Known rows, with every step that occurs
pamu, lepib: [-34   6  21   6 -10 -26 -19  -3 -10 -20   3 -18  -9  11  12   8   9 -18
  -4  19  11  22   5  30   6 -14]
gelen, luza: [ -7  11   6  -3   9 -11  15 -12   4   2  14 -15  -6   2   4   4   8   7
 -14 -10  -8  -7   1  -9  -3  16]
fekef, fasu, puda, riguri: [-17 -16 -13  17 -20   0 -13  16  -9  12  -3   1  12   4  15  -6  -8 -29
 -10  -9   8  -3  -3   0  12 -14]
lepib, riguri: [ -4   9  22   6   2 -16 -29   3   8  -2  23 -30  -5  12  21   6  12 -18
  10   1  15  -9  21  21   4 -10]
luza, gelen, fekef, rudob: [ 20   1 -10 -23  14   4  34 -10  21   5   2   6  -9 -11  -8   0  -5  20
  -6  -7   0  -2 -23 -18 -23  15]
fekef, fasu, puda, riguri, lepib, pamu: [-17   6  14  11 -19 -14 -50  -8 -21 -17  -4  12  11  16   3 -26  10 -24
  10  11  11   9   4  16  25 -27]
puda, riguri, lepib: [-12  11  23  11 -17 -15 -30   4  -7 -11   0   9  13  24   7  13   8 -29
  25   4  -1  -5   2   3  33 -20]
fekef, puda: [  3   2  -8   4   0  23  -1  10   7 -14   8  -9  16 -10   0  -5  -7  12
   3  -3  14  27   4   6   1   4]
luza, gelen, fekef: [ 10   2 -14 -14  10 -10  36   0   0  13   6 -17 -19 -15 -10   6   9  15
  -6  13 -21  -4  -7 -12 -11  15]
gelen, rudob, fekef: [  6  10   4  -5  10  12  14  -5   3  -3  -2  25 -15  -4   6  13  11  22
 -20   8   8  -2  21  -1 -15  16]
fasu, puda: [-23 -16  -4   8  -2   4 -18   2   0 -13   3  -5   4  -4  -5 -17 -21  -4
 -10   3  22   6  17   3  -6 -19]
puda, riguri: [ -4   6   6   9 -22  -8 -10   6 -14  11  10  -1   6  21  25  14  15 -31
   1   2   1  -6  -4   2  14 -12]
gelen, fekef, puda, riguri: [  3   2  -8   7 -22  10   2  18  -1  13   7 -10  10  -6  17   5   7 -19
   0  -5 -11  12  -8   5  15   3]
rudob, fekef, puda: [  8   8  -1   7   9  31   4  17  13  -5  -1   1   7 -21  -9  -4   0  23
  -4   0  23  16  14   5  -8  13]
rudob, fekef: [  2  14  14   5  13   7   2   5  -1   6  -1  12 -11  -5  -5   8  17  17
 -15  14  24 -13  21  -3 -10   7]
rudob, gelen, fekef, fasu, puda: [-20 -24 -28  13   6  15   2   7  -2   4  -7  -4  -1 -28  -6 -18 -25  11
 -25  -2   8   2   5  -7 -10   6]
puda, fasu: [ 20   1  -3  -6 -18 -24  20 -11  -8   0   7 -12   2  -2  15   5 -19  12
  -9  21  23  12   7   1 -10 -15]
rudob, gelen, fekef, fasu: [ -2  -5 -30   8  13  12  21   4 -12  18  -3  -2  -6 -24   3   5   0  23
 -26   2  -8  -4 -10 -14  -5  31]
gelen, rudob, fekef, puda, riguri, lepib, pamu: [ -2  17  20   3 -18  -4 -40 -11 -13 -21  -2  20   6  14   6 -17  17 -14
  14  12   5  17  10  20  20 -16]
fasu, puda, riguri, lepib: [-20   0  19  14 -19 -12 -36   6  -2 -14  -4   8  14  17   1   2  -5 -31
  21   0   5  -2   6   5  29 -27]
luza, fekef: [  6  -3   6 -16  16  -1   5 -10  -6   6  -5 -10  -8   2 -12   8   9   7
   9   5 -24 -11 -11  -8   7  -9]
gelen, luza, fekef, puda, riguri, lepib: [ -5   8  18   4  -9  -3 -18   5   6  -6  -7  -1  14   8  -4   7   3 -19
  29 -11 -17   0  -8   1  33  -9]
puda, riguri, lepib, pamu: [-10  17  25   6 -21 -19 -50 -13 -23 -18   3  10   7  25   7 -15  21 -26
  17  17   7   8   5  18  26 -27]
gelen, rudob, fekef, fasu, puda, riguri, lepib: [-17  -3   9  13 -12  -3 -24   8   1 -10 -14  22  10   7   2   2  -7 -19
  12  -5   1  -3   7   1  25 -14]
fekef, luza, gelen: [ 25  -3 -11 -13  19 -14  33   7   2   9   3   0  -7  16 -26   4  10  15
   7   2  -6 -14  -6  -7 -28  16]
fasu, puda, riguri, lepib, pamu: [-15  10  23   8 -21 -16 -55 -11 -20 -21   1  10   8  21   4 -23  12 -28
  15  15  11   9   8  19  24 -32]
rudob, gelen, luza, fekef, puda, riguri: [ 11   1  -3   1 -10  15   8   7   3  18   2 -10   5  -1  12   9   5 -15
   8 -16 -18  -2 -16   0   6   6]
riguri, lepib: [-14  11  22   7  -2 -11 -28  -3  -4 -23   1   7   9  16  -6   9   3  -6
  21   9   7   1   9   1  23 -15]

Rows
[ 33  -4 -20 -12 -14  -9  43   1   8   5   2 -23   2 -28   2  -4 -27  27
  -4  14  10  26  -2  -1 -17   0]  luza, gelen, fekef, puda, fasu
[ 17  -1   3 -24  18  10  12 -16  16   1  -6  11  -1   1  -9   1  -6  15
   5 -13  -3  -6 -26 -15 -11  -2]  luza, fekef, rudob
[-10  18  24   2 -10 -16 -48 -19 -21 -27   4   9   5  20  -1 -19  18 -11
  15  22  13  12   9  16  19 -24]  riguri, lepib, pamu
[ 15   2  -7   2 -12  14  14  15   6  11  -1   8   5   2  14   8   7 -10
   3  -9   0   7  -2   4   0   6]  luza, gelen, rudob, fekef, puda, riguri
[-17 -26 -31   6   9   5  10  10   1   5 -10  -8   0 -26 -14 -22 -24  11
 -20  -4   5   2   1  -9  -8   1]  luza, gelen, fekef, fasu, puda
[-10 -17 -20  11 -15  -3   5  16  -5  20  -5  -4   4  -4   9  -6  -8 -23
  -9  -8  -4  -6  -9  -5   6  -7]  luza, gelen, fekef, fasu, puda, riguri
[ 10   4  -4 -16   7   8  19  -9  16   2   4   9  -3 -13   1   0  -5  16
 -13  -6   2   3 -17 -13 -15  14]  gelen, fekef, rudob
[ 14  -1  -7 -10  18  27  18  -1  14   2   0 -17   2 -21 -13  -2  -5  22
   8 -15 -18   9 -10  -4  -7  17]  rudob, gelen, luza, fekef, puda
[-19   0  13  19 -11  -5 -30  13  -1  -6 -14  15  13   7  -3   0  -5 -21
  14  -2   9  -8   7   1  27 -17]  rudob, fekef, fasu, puda, riguri, lepib
[ 16  -5 -18 -23   7  -4  34 -19   3 -15   7  13 -12  15  11  13  -2  14
  -1   0 -15  11  -1  -5 -18  11]  luza, gelen, rudob
[ 21   1   1 -13  19  25  14 -23   6   3   3  12 -12   1   1  15  -4  19
   1  -4   8 -16 -15 -12 -34  15]  luza, fekef, rudob, gelen
[  5   2   7 -20  22  -5  19 -15   3  13  -3 -18 -14  -4 -14   6   9  11
   2  -9 -38 -17 -14 -13   3   6]  gelen, luza, fekef
[-17  -6  11  11 -11  -8 -30   8  -3  -6 -15   8  14   9  -6   0  -8 -25
  21  -5  -8  -7  -4  -1  33 -23]  luza, fekef, fasu, puda, riguri, lepib
[ 23  -7 -21 -23  11  -4  38 -12   5  -9   4  20 -11  17   0  10   1  18
  -3  -3 -25   7  -1  -2 -25  23]  fekef, luza, gelen, rudob
[ 15   6   1  -4  12  23   9 -21   5  -4  11  16  -8   5  11  14  -5  17
  -5  -1  25  -9  -6  -9 -36  18]  fekef, rudob, gelen
[-21 -19 -17  16  10  14  -6  14   1   1 -14   7   4 -22 -12 -21 -21  12
 -24  -3  27  -2  14  -5  -7  -3]  rudob, fekef, fasu, puda
[ 31  -6 -11 -13 -11  -4  27  -5   4   1  -4 -19   7 -20   1  -3 -27  23
   3   9   8  23  -4   2  -8 -12]  luza, fekef, puda, fasu
[ 28   2  -6 -11  26  -8  37  11   5  16  -3   8 -13   9 -32   5  15  22
   2   4   0 -21   1  -8 -33  22]  rudob, fekef, luza, gelen
[-24   9  34   9  -5 -32 -39   3   7 -12  17 -40 -13  12  25   6  14 -32
  10   8  15   5  21  42   8 -17]  pamu, lepib, riguri
[  7   0  -2   0 -12   9   5  10   4  16   1 -12   9   0   9   4   6 -18
   9 -17 -21   3 -16   1  15  -1]  gelen, luza, fekef, puda, riguri
[ 10   2   6 -18  25   3  23 -20   2  16  -1 -16 -20  -5 -11  12   8  15
   2  -7 -35 -23 -14 -14  -9  15]  rudob, gelen, luza, fekef
[-11 -24 -27   5  13  13  11   8   6   0 -16  12  -2 -20 -12 -19 -24  17
 -22  -7  18   0  10  -7 -16   3]  luza, gelen, rudob, fekef, fasu, puda
[ 15   1  -9  -1  10   4  20   9  -4  18   8   3 -11  -7 -15   8  14  20
 -15   7 -26 -12   2   0 -26  41]  rudob, gelen, fekef, luza
[-17 -15 -16  15 -20   0  -7  16  -8  17  -3  -3   7  -5  14  -6  -7 -26
 -14  -7  -2  -4  -5  -1  12  -8]  gelen, fekef, fasu, puda, riguri
[ -1   8  17   6  -7   3 -15   2   6  -5  -5   1  10   7  -2  11   2 -16
  29 -10 -16  -3  -7  -1  24  -4]  rudob, gelen, luza, fekef, puda, riguri, lepib
[-19 -26 -21   3  14   8   2   4   3   5 -14  -8   2 -21 -16 -23 -25   9
 -16 -14  -3  -4  -3 -11  -1  -4]  gelen, luza, fekef, fasu, puda
[ 17   4  -1  -3  15   5  17  11   3   9  -2  28  -8   4 -14   7  17  25
 -18   1 -11 -10  16   4 -25  34]  gelen, rudob, fekef, luza
[  0  12   4  -1  14   2  20 -20   4   6  17 -11 -14   0   8  12   6  13
 -15  -8  -5 -15   1 -10 -20  29]  rudob, gelen, luza
